What can hang from each mark
j_129: j_691
j_762: j_178
j_178: j_129 j_437 j_762
j_662: j_175
j_175: j_437 j_662 j_691 j_762
j_691: j_129 j_175
j_437: j_175 j_178

Known rows, with every way that one mark hangs from another
j_175{j_762}: [ -2   3  -4  -6 -19   6  -4  -2  -1   6   2  -4  -2   1  14  -2   3 -19
   3   3   5  18  -2  -3]
j_662{j_175{j_437 j_762}}: [-10   3  -8 -12 -29  13  -4 -10   2  15  -2  -6 -15  10  50  -3  10 -24
   9  13   7  31   6 -10]
j_437{j_178}: [  7   6   0  -1   1  -5   5  -7  -3  10   7   1   9   0   5  -7   2   6
  -2  -3  -8   9 -13   0]
j_691{j_175{j_437{j_178} j_762}}: [ -5   4  -2  -1 -16  -4   3  -7   6  26   9 -11  -5  14  42 -12  11 -11
   9   6   1  48 -18  -3]
j_691{j_175{j_437}}: [ -8  -5   1   6   4  -4   1   4  10   9   1  -8 -14  12  26  -3   6   2
   8   7   3  20  -2   0]
j_175{j_437{j_178{j_129{j_691}}}}: [-13  -6   3  -6   5   0   2  -4  -6  32  -1 -16  13  26  35  -7   4   7
  -1   1   1  12  -5   0]
j_662{j_175{j_762}}: [ -5   9  -8 -10  -8  18  -6  -9   0   9  -9  -2  -3   1  19  -2   6 -26
   5   5   5  24   7  -9]
j_178{j_129{j_691{j_175}} j_762}: [-30  -4   4   6  43  26  -2   5   2  16 -18 -16  23  26   9   0   1  -4
   5  -8  17  14   3   7]
j_175{j_437 j_662 j_691{j_129}}: [  2 -10  -1   3 -29  23  -1  -6   4  19  13 -20 -18   5  70   6  12 -11
   4  -6  -5  38 -17   0]
j_178{j_437}: [-3 -2  1 -5 -6  1 -2  1  2 -4 -7 -1  5 18 -8 -3 -2 13 -4  9 12  5 -6 -4]
j_437{j_175}: [-7  8 -4 -2 25  4 -1 -4  0  5  3 -4  8  4 -3  0  7 -3  3 -1  0 -2 -3 -5]
j_691{j_129 j_175}: [  2  -1   6  13  40  16   1   1   7  12 -10 -11   0   7   9   2   7  -4
   3  -4  -2  20 -10   1]
j_691{j_129 j_175{j_437{j_178} j_762}}: [  0   3   4   5   2  10   4  -9   6  35   5 -19  -4  16  53  -7  16 -16
   8   2  -2  54 -27  -4]
j_175{j_437{j_178} j_662 j_691 j_762}: [  1  -1 -10  -9 -64   8  -2 -14   1  25  27 -15 -12   4  76  -8  12 -21
   6  -3  -4  56 -22  -4]
j_662{j_175{j_437{j_178{j_129}} j_762}}: [-12   4  -8 -16 -14  18   1 -13  -4  37   8 -12   4  21  53  -7  12 -14
   6   5   5  40  -3  -6]
j_662{j_175}: [ -3   6  -5  -4   9  12  -2  -6   0   2 -11   2  -1   0   8   0   3  -7
   2   2   0   5   9  -5]
j_662{j_175{j_437}}: [ -6   0  -5  -5  -8   8   0  -8   2   9  -5  -3 -13  10  37  -1   8  -5
   6   8   2  13   8  -6]
j_129{j_691{j_175}}: [-11  -1   3   6  31  -1  -4   5   6   6 -23  -9   2  10   3  -4   0  -6
   2   0   1  10   4  -1]
j_691{j_129 j_175{j_662}}: [  3  -4   5  14  17  20   0   1   6   6  -1 -16  -3   0  19   3  16 -13
   5 -10   5  30 -19  -2]
j_437{j_175 j_178{j_762}}: [-10  15  -3   3  29  18   6 -16  -2  14  12  -4  30   8  14  -5  11   0
   5  -8   4  11 -20   0]
j_691{j_129 j_175{j_437}}: [ -2  -5   7  12  20  10   3   1   9  18  -4 -16 -11  17  40   1  11  -2
   7   3   0  28 -12   0]
j_175{j_437}: [ -4  -5   1  -1 -20  -5   1  -1   2   6   5  -5 -12   9  31   0   4   3
   3   7   2   6   0  -1]
j_178{j_129{j_691{j_175}} j_437 j_762}: [-32  -7   5   3  38  30  -4   6   4  11 -25 -17  30  42   4  -3  -1   8
   1   0  28  20  -4   2]
j_762{j_178{j_129 j_437}}: [-15  -2  -5 -18   3   3  -2   4   2  14   6 -11   9  22 -11   1  -2  21
  -5   4   6   5  -7   4]
j_762{j_178{j_129 j_437{j_175{j_691}}}}: [-22   4 -15 -22  23  14  -7  -1   4  25  14 -17  14  27   3   1   0  15
  -4  -1  -3  17 -11   3]

Rows
[-14 -10   2   6 -10   0  -5   2   7   6 -10 -19 -12  10  44  -3  13 -10
   8   2  10  25  -4  -4] : j_129{j_691{j_175{j_437 j_662}}}
[ -5  -7   1   7 -23  21  -2  -3   7  20   6 -24 -17   9  62   0  23 -27
  12   1  11  55 -20  -6] : j_691{j_129 j_175{j_437 j_662 j_762}}
[-19   2   3   0  26  23   3  -6  -8  24  -5 -12  35  22  17  -4   1   2
  -1 -10   8   8  -7   5] : j_437{j_178{j_129{j_691} j_762}}
[  0   5  -5  -6  -5   4   5 -15   0  20   3  -2  -3  10  40  -8  10   1
   4   5  -6  22  -5  -6] : j_662{j_175{j_437{j_178}}}
[-13   0 -11 -18 -36  11  -5   0  -2  19  24 -18  -1  -3  25   3  12 -18
   3  -6   5  28 -13   2] : j_175{j_662 j_762{j_178{j_129}}}
[ -5   9  -8  -6  24  32  -6 -11   2  29   5 -19   4  10  40   4   9 -29
   5  -6  -8  37 -13  -5] : j_437{j_175{j_691{j_129} j_762}}
[-11   2   2   0  13  25   7  -7  -6  20  13  -6  31  16  11  -4   4   7
   0 -11   8  13 -15   8] : j_437{j_178{j_129 j_762}}
[-25   0  -7 -24  -2   6 -10   2  -1  23  -9 -20  12  28   9  -2  -2  -3
  -4   8  11  20  -3  -1] : j_175{j_762{j_178{j_129{j_691} j_437}}}
[ -2   3   4   7  19  20  -2  -1   7  18  -7 -14  -1   7  23   1   9 -24
   6  -1   1  39 -12  -3] : j_691{j_129 j_175{j_762}}
[ -5   8 -15 -14 -10  23  -8 -11   2  16  -5  -4  -9   3  39  -1   1 -29
   4   0  -6  38   7  -6] : j_662{j_175{j_691 j_762}}
[-18   7  -1  -7  50   9  -1  -6  -8  31  -3 -15  34  21   9  -6   6   0
  -2  -8   1   2  -6  -4] : j_437{j_175 j_178{j_129{j_691}}}
[-17  -8  -2   1 -30   4  -8   0   5  13  -8 -23 -14  10  58  -5  16 -28
  11   4  15  44  -7  -7] : j_129{j_691{j_175{j_437 j_662 j_762}}}
[ -8  -1 -12 -15 -64  -2  -4  -6   4  14  25 -17 -22  -7  56   0  17 -19
   9   3   3  34 -15  -2] : j_175{j_437 j_662 j_762{j_178}}
[  3  -7   0   1  -3  19   0  -6   5  24   4 -16 -15  13  57   5   4  -4
   2  -1 -11  28 -10   2] : j_175{j_437 j_691{j_129}}
[-20  -3   2   7  15  21   9  -3   4  29  12 -14  17  29  39  -7  11   9
   8  -4  11  34 -19   8] : j_691{j_175{j_437{j_178{j_129 j_762}}}}
[-22  -3  -3 -19  14   2  -7   4   0  17 -11 -16  15  27  -3   0  -5  16
  -6   4   7   2   0   2] : j_762{j_178{j_129{j_691} j_437}}
[-18   5  -4   0  15  33   4 -11  -8  20  25 -16  37  13  19  -3  21  -3
   5 -17  16  21 -24   1] : j_437{j_175{j_662} j_178{j_129 j_762}}
[  7  -5  -2   3  -8  29  -3  -5   1  12   9 -16  -5  -3  38   7   8 -14
   0 -14  -7  31 -16   1] : j_175{j_662 j_691{j_129}}
[-17   1 -15 -27 -16  15  -8   0   4  26  12 -17   2  24  20   0  -5   0
  -3   4   0  37 -10   4] : j_175{j_691 j_762{j_178{j_129 j_437}}}
[  4  -3  -6  -3 -28  33  -6  -9   1  18  10 -19  -8  -2  54   5  10 -33
   3 -11  -2  50 -18  -3] : j_175{j_662 j_691{j_129} j_762}
[ -6  -1   0   4 -41  16   7 -14  -2  11  22 -10   6   4  56  -6  18  -1
   7  -6  11  30 -25   1] : j_175{j_437{j_178{j_762}} j_662}
[ -6  -7  -5  -6 -63   6  -3  -5   0   8  15 -14 -17   2  54  -2  17 -22
   9   4  14  35 -10  -7] : j_175{j_437 j_662 j_762}
[ -8   5  -9 -20 -27  -2  -6  -4   5   9   4  -8  -1  11   7  -4   1  -2
  -1  11   5  24 -10  -3] : j_175{j_762{j_178{j_437}}}
[ -2   6  -4   1  45  26  -2  -9   3  22   2 -15   8   9  25   6   6 -11
   1  -9 -12  20 -12  -2] : j_437{j_175{j_691{j_129}}}
[ -6  -3  -6   1 -42  25   4 -16   1  17  27 -13   1   6  71  -4  12  -4
   6 -10   1  43 -25   4] : j_175{j_437{j_178{j_762}} j_662 j_691}
[-20  -6   2  -3   6  31   1   2  -1   5  -1  -9  28  34   1   1   1  15
  -1   1  27  10  -7   4] : j_178{j_129 j_437 j_762}
[-23   2   5   7  45  23   3  -2   0  26 -10 -15  34  25  14  -6   3   2
   2 -12   9  22  -9   6] : j_437{j_178{j_129{j_691{j_175}} j_762}}
[ -3   9 -15 -15 -27  15  -2 -19   1  33   9  -8 -10  12  71  -8   6 -20
   6   4 -12  53  -7  -6] : j_662{j_175{j_437{j_178} j_691 j_762}}
[-22 -13   4  -1  15  15  -8   8   3   8 -18 -21  16  32   1  -3   7   5
  -1   0  24  24  -6  -3] : j_178{j_129{j_691{j_175{j_662}}} j_437}
[ -7  -3 -10 -10 -42   9  -5  -6   4  19  11 -11 -19  12  61  -1   2 -18
   6   6  -3  38  -3  -1] : j_175{j_437 j_691 j_762}
